What can hang from each mark
Z_276: Z_498 Z_729
Z_498: Z_123 Z_276 Z_920
Z_103: Z_217
Z_123: Z_217 Z_498
Z_729: Z_123 Z_920
Z_920: Z_729
Z_122: Z_217
Z_217: Z_123

Each row was made from one small tree. Brackets hold a mark, then the marks that hang from it, in the order of their numbers. Every link used is in the known rows. Write each row's tree.
Known rows
[Z_920 [Z_729 [Z_123 Z_217 [Z_498 Z_276]]]]: [ -9.1  -6.0   9.2 -13.4  -2.9  -9.6  28.5  -7.7  -2.3  -8.3  11.3  23.8
  -3.9   9.2   8.9   2.5 -16.6  -1.2  -4.5   1.5  12.6  -2.9  11.8]
[Z_217 [Z_123 [Z_498 Z_920]]]: [-16.4  15.2 -15.5  -2.3  -2.1 -23.9  10.3  18.4  18.5  27.5  10.7  10.0
  13.2   3.4   5.9  16.7  -2.3 -30.8 -32.9   7.1  -7.7 -29.0 -12.5]
[Z_123 Z_217 [Z_498 Z_276 Z_920]]: [  2.5   3.8 -13.0 -11.8 -21.7 -29.0   2.3   0.8   0.8  11.3  -6.0  16.7
  16.4  22.9  19.4  18.6  -8.7  -2.0 -10.2 -13.8 -16.6   3.4 -12.1]
[Z_123 Z_217 [Z_498 [Z_276 Z_729] Z_920]]: [  0.6   8.7 -11.8 -17.1 -17.7 -14.9 -12.4  -3.5   2.6  11.0  -2.8   7.9
  16.1  24.3  29.0  10.5  -7.8   9.5  -3.0 -16.3 -29.3  16.3 -24.2]
[Z_920 [Z_729 Z_123]]: [ -9.3  -4.5   5.2 -27.6  12.1  13.1  60.7  -9.7   0.8  15.8  32.3  31.2
 -17.4  -3.9  34.4 -13.2 -20.4   2.7 -21.0   5.3  26.2 -24.4  -5.4]
[Z_217 [Z_123 [Z_498 Z_276]]]: [-12.1  16.9  -6.3  -3.8   3.5 -19.9  16.9  -0.6   6.8  16.2   0.4  19.7
   8.6   2.3  -6.0  10.6 -22.2 -28.6 -24.6  14.0  -2.8 -32.4 -16.8]
[Z_123 Z_217 [Z_498 Z_920]]: [ -5.9  -8.5  -8.4 -13.4 -25.4 -21.0  25.9  14.1  11.1  31.9   7.5   7.9
  -1.8  15.1  13.8  19.3   5.3   0.1 -24.9  -6.5  -6.7  -9.7   5.0]
[Z_123 Z_217 [Z_498 [Z_276 Z_729]]]: [ -5.7  -1.9  -0.7 -20.1 -15.3  -0.2  16.6  -6.4   0.0  16.9  -0.7   5.5
 -10.0  16.4  14.3   6.8 -12.0  13.1 -10.3  -0.4  -9.1   2.6  -9.6]
[Z_103 [Z_217 [Z_123 [Z_498 Z_276 Z_920]]]]: [ -3.6  17.9 -12.7 -11.6  -0.9 -39.6 -18.4  -5.9   2.8   6.3  -3.5  14.9
  31.8  14.3  -0.6  19.3 -13.1 -21.4   0.9 -14.5 -16.2 -14.5   1.1]
[Z_729 [Z_123 Z_498] Z_920]: [-27.7   1.8   3.1  -7.1 -54.6 -18.0  51.6  -6.0  -6.6  51.8   2.8  17.8
  11.0  10.0  18.7 -11.8  11.8 -10.1 -41.9  11.2   8.5 -23.5  16.8]
[Z_103 [Z_217 Z_123]]: [ -0.8  -5.6   8.0 -27.0   4.8 -10.8  40.5  -8.5   8.2  33.8  19.5  23.3
 -14.0  -5.8   5.5   9.8 -10.6  -5.4 -16.4 -11.0  18.7 -34.3  24.2]
[Z_103 [Z_217 [Z_123 [Z_498 Z_920]]]]: [-13.7   5.0  -7.8 -15.6  -7.3 -30.0   1.7   5.6  13.1  22.9   8.8   5.1
  12.8   5.9  -4.9  20.9   3.3 -20.7 -12.2  -6.2  -5.2 -26.7  16.5]
[Z_498 [Z_276 [Z_729 [Z_123 Z_217]]]]: [  8.1   6.5   3.7 -27.5 -11.7  -1.0  31.3 -29.8  -9.4   7.5   8.2  43.0
   7.0  19.4  53.9 -13.6 -16.5  18.1  -2.1 -20.1   1.2  18.4  -1.9]
[Z_276 [Z_729 [Z_123 Z_498]]]: [-25.6  11.9  -5.5 -21.2 -16.3   8.3  43.4  -7.0  -0.9  25.3  11.5  12.7
  -6.6  13.5  20.2 -14.0   4.8  -1.2 -29.2  21.7   2.7 -12.3  -8.0]
[Z_498 [Z_123 Z_217] [Z_276 Z_729] Z_920]: [  6.7  19.6 -13.5 -26.8 -16.3 -27.5  -3.4 -18.7  20.4   7.0  -0.9  27.5
  30.9   6.9  59.4  -7.1 -26.5  10.4  -6.3 -48.0 -24.7   8.8 -38.3]
[Z_276 Z_729]: [ -2.6   0.9  -2.9 -33.7  -0.3  23.6  46.1  -6.3   3.7  40.2  21.1  14.7
 -23.2   0.5  39.2 -10.6 -14.6  17.3 -24.0   1.7   2.0 -18.3 -26.1]
[Z_276 [Z_498 Z_123]]: [-17.6   0.6  -8.4 -21.1 -16.1   8.7  51.7   7.4  37.3  29.5  -4.4   7.4
   2.8 -12.5  11.9 -12.1 -28.7   9.6 -38.9   8.9   1.5 -33.3  -8.7]
[Z_920 [Z_729 [Z_123 Z_498]]]: [-24.5  -2.9   1.8 -18.8   0.4   6.5  51.0   3.6   4.9  12.8  22.9  11.7
 -18.1   1.2   4.3  -5.2  -8.2 -10.4 -26.0  25.7  20.5 -26.5  -0.8]
[Z_122 Z_217]: [ 19.1  -1.1   4.5 -33.1 -11.4  18.6  61.9  -6.2  -1.7  39.3  16.1  27.7
 -16.7 -14.5  26.7   5.5 -10.3   1.2  -9.6   6.8  28.0 -46.2  -7.8]
[Z_123 Z_217 [Z_498 Z_276 [Z_920 Z_729]]]: [  2.6  -6.8  -4.4 -12.4   1.2 -15.4  -5.9   5.8   6.7  -2.8   8.8   6.3
   2.1  11.6  15.3  19.1 -21.7   2.1   0.3 -12.4 -11.3   1.4 -14.5]
[Z_498 Z_123 Z_276 [Z_920 Z_729]]: [  0.1  20.2 -15.3 -25.3  11.3 -18.9   0.9 -10.9  22.2  -0.8  11.8  24.6
  25.8  -5.7  46.8 -11.1 -45.8  -5.9 -10.7 -29.6 -11.6 -21.4 -57.5]
[Z_920 [Z_729 [Z_123 Z_217]]]: [ -0.1 -22.1  17.0 -26.5   1.3   4.9  59.5  -5.8   5.2  11.2  31.8  34.1
 -25.8  -1.6  31.6  -2.4 -14.1  11.4 -15.1 -10.1  30.9  -9.8  22.9]

Write each row's tree
[-15.3   1.8   2.3 -15.2 -42.9  21.3  39.8 -10.7   6.8  40.7  -1.1  10.3
  18.5   7.3  45.0 -29.4  -8.9  31.3 -26.9   6.0  -2.6   7.0  18.6]
[Z_276 Z_498 [Z_729 Z_123 Z_920]]
[-19.6  16.3  -0.4  -5.8 -49.6 -25.0  29.2 -19.9 -15.8  33.3  -8.3  27.0
  32.8  18.8  25.5 -14.7  -2.9 -11.7 -25.6   4.8  -1.3 -13.0   0.6]
[Z_729 [Z_123 [Z_498 Z_276]] Z_920]
[ -3.9  -6.6  -9.4 -14.5 -27.0 -16.6  24.1  10.8  43.4  20.1  -6.4   9.2
  19.9  -0.8  28.9   2.7 -19.9  16.4 -26.9 -22.0 -12.0  -6.1   8.6]
[Z_276 [Z_498 [Z_123 Z_217] Z_920]]
[-21.6  23.4 -19.5 -18.2 -15.2  -4.8  16.8  -3.8   1.4  19.5  10.2  13.4
  21.8  23.4  35.9  -8.5   8.2  -6.3 -23.5   6.1 -14.0   1.1 -22.4]
[Z_276 [Z_729 [Z_123 [Z_498 Z_920]]]]
[ 13.6   3.2  -2.2 -19.9   6.2 -16.8  10.7 -19.3  -3.1 -10.9  19.7  44.6
  20.7  15.2  54.6  -0.5 -27.2   8.2   7.1 -32.3   1.6  13.7  -7.1]
[Z_498 Z_276 [Z_920 [Z_729 [Z_123 Z_217]]]]
[ -2.6 -16.1  16.6 -15.2 -53.3 -22.5  63.6 -19.0  -5.9  49.6  10.9  39.0
   3.5   6.4  46.9  -9.3   5.4  11.1 -30.4 -22.8  17.4  -5.8  40.1]
[Z_729 [Z_123 Z_217] Z_920]
[  6.3  25.6   2.0 -16.9   0.7   4.4   2.5  -5.7   7.8   9.9   0.4  12.9
  11.2 -10.9   5.7  10.4 -16.6 -22.3   4.8  13.5   3.0 -29.4 -21.5]
[Z_122 [Z_217 [Z_123 [Z_498 [Z_276 Z_729]]]]]
[ -8.6 -16.1   3.8 -20.2 -24.0   0.3  52.1   9.5  43.4  24.0  -5.6   9.4
  -4.5  -9.6  10.7  -2.5 -22.6  17.8 -33.2  -6.1   6.6 -15.3  21.7]
[Z_276 [Z_498 [Z_123 Z_217]]]
[ -1.0 -11.5   0.6 -25.0  -4.3 -21.3  24.1   4.4  35.0  12.6  21.6  18.3
  -0.8 -11.8  38.6   1.9 -23.7   5.2 -19.2 -37.6   3.3 -18.1 -14.2]
[Z_498 [Z_123 Z_217] [Z_920 Z_729]]
[-16.1 -15.8  11.3 -17.0 -56.5  -1.5  32.6  -0.1  40.8  43.3  -9.8  -3.1
  10.8 -12.2  33.0 -15.2 -15.2  36.4 -31.8 -22.8 -10.3  -0.1  24.0]
[Z_276 [Z_498 [Z_123 Z_217]] [Z_729 Z_920]]
[ -6.1  -0.9 -10.5 -23.5 -24.2  -0.9  10.2   6.3  47.4  16.3  -3.3  -1.4
  19.6   0.8  40.5  -6.3 -20.6  27.7 -20.6 -23.8 -23.2   9.7  -3.6]
[Z_276 [Z_498 [Z_123 Z_217] Z_920] Z_729]
[  2.4 -16.9   0.8 -16.6  -0.8   9.9  24.8   7.5  21.1  -4.5  16.1  16.9
  10.1   6.6  35.6   1.3 -20.5  24.8  -7.4  -9.4   4.2  17.5  27.1]
[Z_276 [Z_498 [Z_920 [Z_729 [Z_123 Z_217]]]]]
[ -8.5 -15.8  14.7 -14.0 -52.7  11.2  39.9 -10.0  11.2  37.8  -0.4  12.7
  11.6   8.9  43.6 -18.6  -4.0  39.7 -19.7  -8.7  -0.4  21.8  48.2]
[Z_276 Z_498 [Z_729 [Z_123 Z_217] Z_920]]
[  3.1  16.3  -7.0  -8.5 -10.1 -16.3  11.3  12.5  15.9  24.7   9.8  15.0
  17.1 -11.4   6.0  24.2   2.4 -34.6 -12.7   7.7   4.7 -42.7  -7.2]
[Z_122 [Z_217 [Z_123 [Z_498 Z_920]]]]
[ -6.4  32.9 -19.1  -7.0   5.5 -17.1 -25.1  -1.6  12.4   6.0   1.6  11.0
  33.7  12.8  22.9   7.1 -17.6 -21.4 -11.8  -3.9 -30.4  -5.4 -40.2]
[Z_217 [Z_123 [Z_498 [Z_276 Z_729] Z_920]]]
[ -9.9  10.3  -0.6 -14.6   0.4 -24.6   8.9  -9.1   1.4  13.0  -0.6  12.2
   6.0   4.7 -18.5  16.5 -14.2 -18.8  -4.0   2.2   1.4 -27.0  11.8]
[Z_103 [Z_217 [Z_123 [Z_498 Z_276]]]]
[ -6.3  18.3 -12.2  -2.8  25.9 -19.2 -21.1   9.6  16.0  -5.8  14.3   9.5
  19.4   0.3   6.0  14.8 -32.6 -27.1  -9.3   0.1 -11.0 -19.7 -30.9]
[Z_217 [Z_123 [Z_498 Z_276 [Z_920 Z_729]]]]
[ -2.1   9.0   8.2 -13.1  -8.5  -1.8  37.6  11.5  14.4  29.7  11.0  13.4
  -8.3 -21.3 -13.8  21.4   0.9 -33.4 -17.3  22.0  23.6 -54.9   5.6]
[Z_122 [Z_217 [Z_123 Z_498]]]
[ -5.6  29.9 -19.4  -0.7   2.2 -33.0 -11.2   3.0   8.8  12.6  -0.1  20.8
  31.9  13.6  10.4  13.8 -18.3 -32.1 -18.8  -2.7 -17.7 -19.2 -28.2]
[Z_217 [Z_123 [Z_498 Z_276 Z_920]]]
[-14.7  -2.2 -11.8 -16.4   5.0   1.2  14.4  15.6  13.6  17.9  22.9  -5.3
 -10.3   2.2  11.4   8.7 -13.3  -5.5 -20.9   8.8  -3.4 -24.9 -26.6]
[Z_123 [Z_498 [Z_920 Z_729]]]
[ -2.7   3.5   8.2 -20.8 -49.4 -25.7  18.3 -25.2  18.0  37.9  -8.9  21.1
  20.4  -4.3  53.3 -17.5 -19.7  18.8 -19.3 -46.1 -12.2  -1.4 -11.9]
[Z_498 [Z_123 Z_217] [Z_276 [Z_729 Z_920]]]
[ 12.4  15.7  -9.1 -25.0 -10.8 -14.5   4.5 -28.6  -7.7   0.7   6.0  44.7
  34.0  28.5  71.9  -9.4 -14.3  15.7   4.1 -35.1 -14.8  31.7 -13.4]
[Z_498 [Z_276 [Z_729 [Z_123 Z_217]]] Z_920]
[-19.1 -22.4  12.9 -16.4  -9.6  -0.3  52.8   5.9   9.7   9.5  22.4  16.0
 -25.3   3.1   2.7   6.6  -3.1   1.3 -21.0   8.4  22.5 -13.8  27.5]
[Z_920 [Z_729 [Z_123 Z_217 Z_498]]]
[  8.3  13.4 -11.6 -21.1 -19.8 -42.5  10.9 -14.5  18.7  10.4  -3.6  36.8
  32.9   5.5  48.7   1.0 -24.8  -0.2 -13.8 -44.9 -14.1  -5.1 -29.7]
[Z_498 [Z_123 Z_217] Z_276 Z_920]
[ -4.1  21.2 -25.8 -13.4 -10.1 -20.6   1.7  -0.7  -4.6  15.7  -4.9  14.3
  23.7  23.2  21.5   8.7 -17.0 -10.9 -17.0   1.2 -18.6 -12.6 -40.0]
[Z_123 [Z_498 Z_276 Z_920]]
[  6.6  22.1   3.1  -9.6  -4.3 -12.4  14.7  -2.0   3.3  13.8  -0.5  22.2
  13.0 -11.8  -8.5  20.5 -15.3 -34.0  -2.8  15.9  14.2 -42.8 -10.9]
[Z_122 [Z_217 [Z_123 [Z_498 Z_276]]]]
[-11.4   1.8 -14.0 -18.4   3.9   7.0  15.4  14.6  45.9   6.6  10.0  -2.2
  15.4 -13.7  26.0  -7.2 -40.7  10.7 -24.3  -5.5  -8.3 -21.5 -23.8]
[Z_276 [Z_498 Z_123 [Z_920 Z_729]]]
[-16.0  19.8   0.5  -0.1 -27.2 -16.8  -4.6  -7.0   8.4  35.4  -3.3   5.3
  21.3   0.3  15.8  -3.8 -13.3 -11.8 -21.9  -3.7 -17.0 -16.6 -13.4]
[Z_217 [Z_123 [Z_498 [Z_276 [Z_729 Z_920]]]]]
[  0.8  -5.6   7.8 -29.5 -14.6   6.7  54.9 -17.0   0.9  25.3  19.0  35.3
 -14.6  10.4  47.1 -10.5  -1.0  19.7 -16.6 -12.0  13.4   5.2  14.4]
[Z_276 [Z_729 [Z_123 Z_217]]]
[  4.7 -11.2   2.6 -22.8  -0.5  -9.7  31.6  -6.4   4.5   7.1  31.9  35.8
  -0.6   7.6  47.7   0.5 -10.9   9.6  -9.0 -26.1  11.1   4.1  10.1]
[Z_498 [Z_920 [Z_729 [Z_123 Z_217]]]]
[ -1.0  12.4 -11.4  -8.8 -24.9 -36.2   9.5 -11.3  -7.0   1.7  -4.2  33.4
  35.0  30.7  33.3   7.0   0.2  -9.9  -8.3 -12.7 -10.0  13.4  -1.2]
[Z_729 [Z_123 Z_217 [Z_498 Z_276 Z_920]]]
[-22.2 -15.8  15.5  -4.8 -63.7 -29.0  53.6  -4.9  -3.4  45.0   1.4  23.0
   3.7  10.7  16.4  -1.6  17.2   1.2 -36.5  -5.1  12.6  -8.1  44.5]
[Z_729 [Z_123 Z_217 Z_498] Z_920]
[-13.8  -4.2  -1.7 -16.1  13.0 -19.8  -3.9  11.2  20.4   8.4  22.7  -4.5
  -0.5  -4.8 -11.1  21.0 -10.9 -17.0  -5.4  -6.2   3.0 -29.1  13.9]
[Z_103 [Z_217 [Z_123 [Z_498 [Z_920 Z_729]]]]]
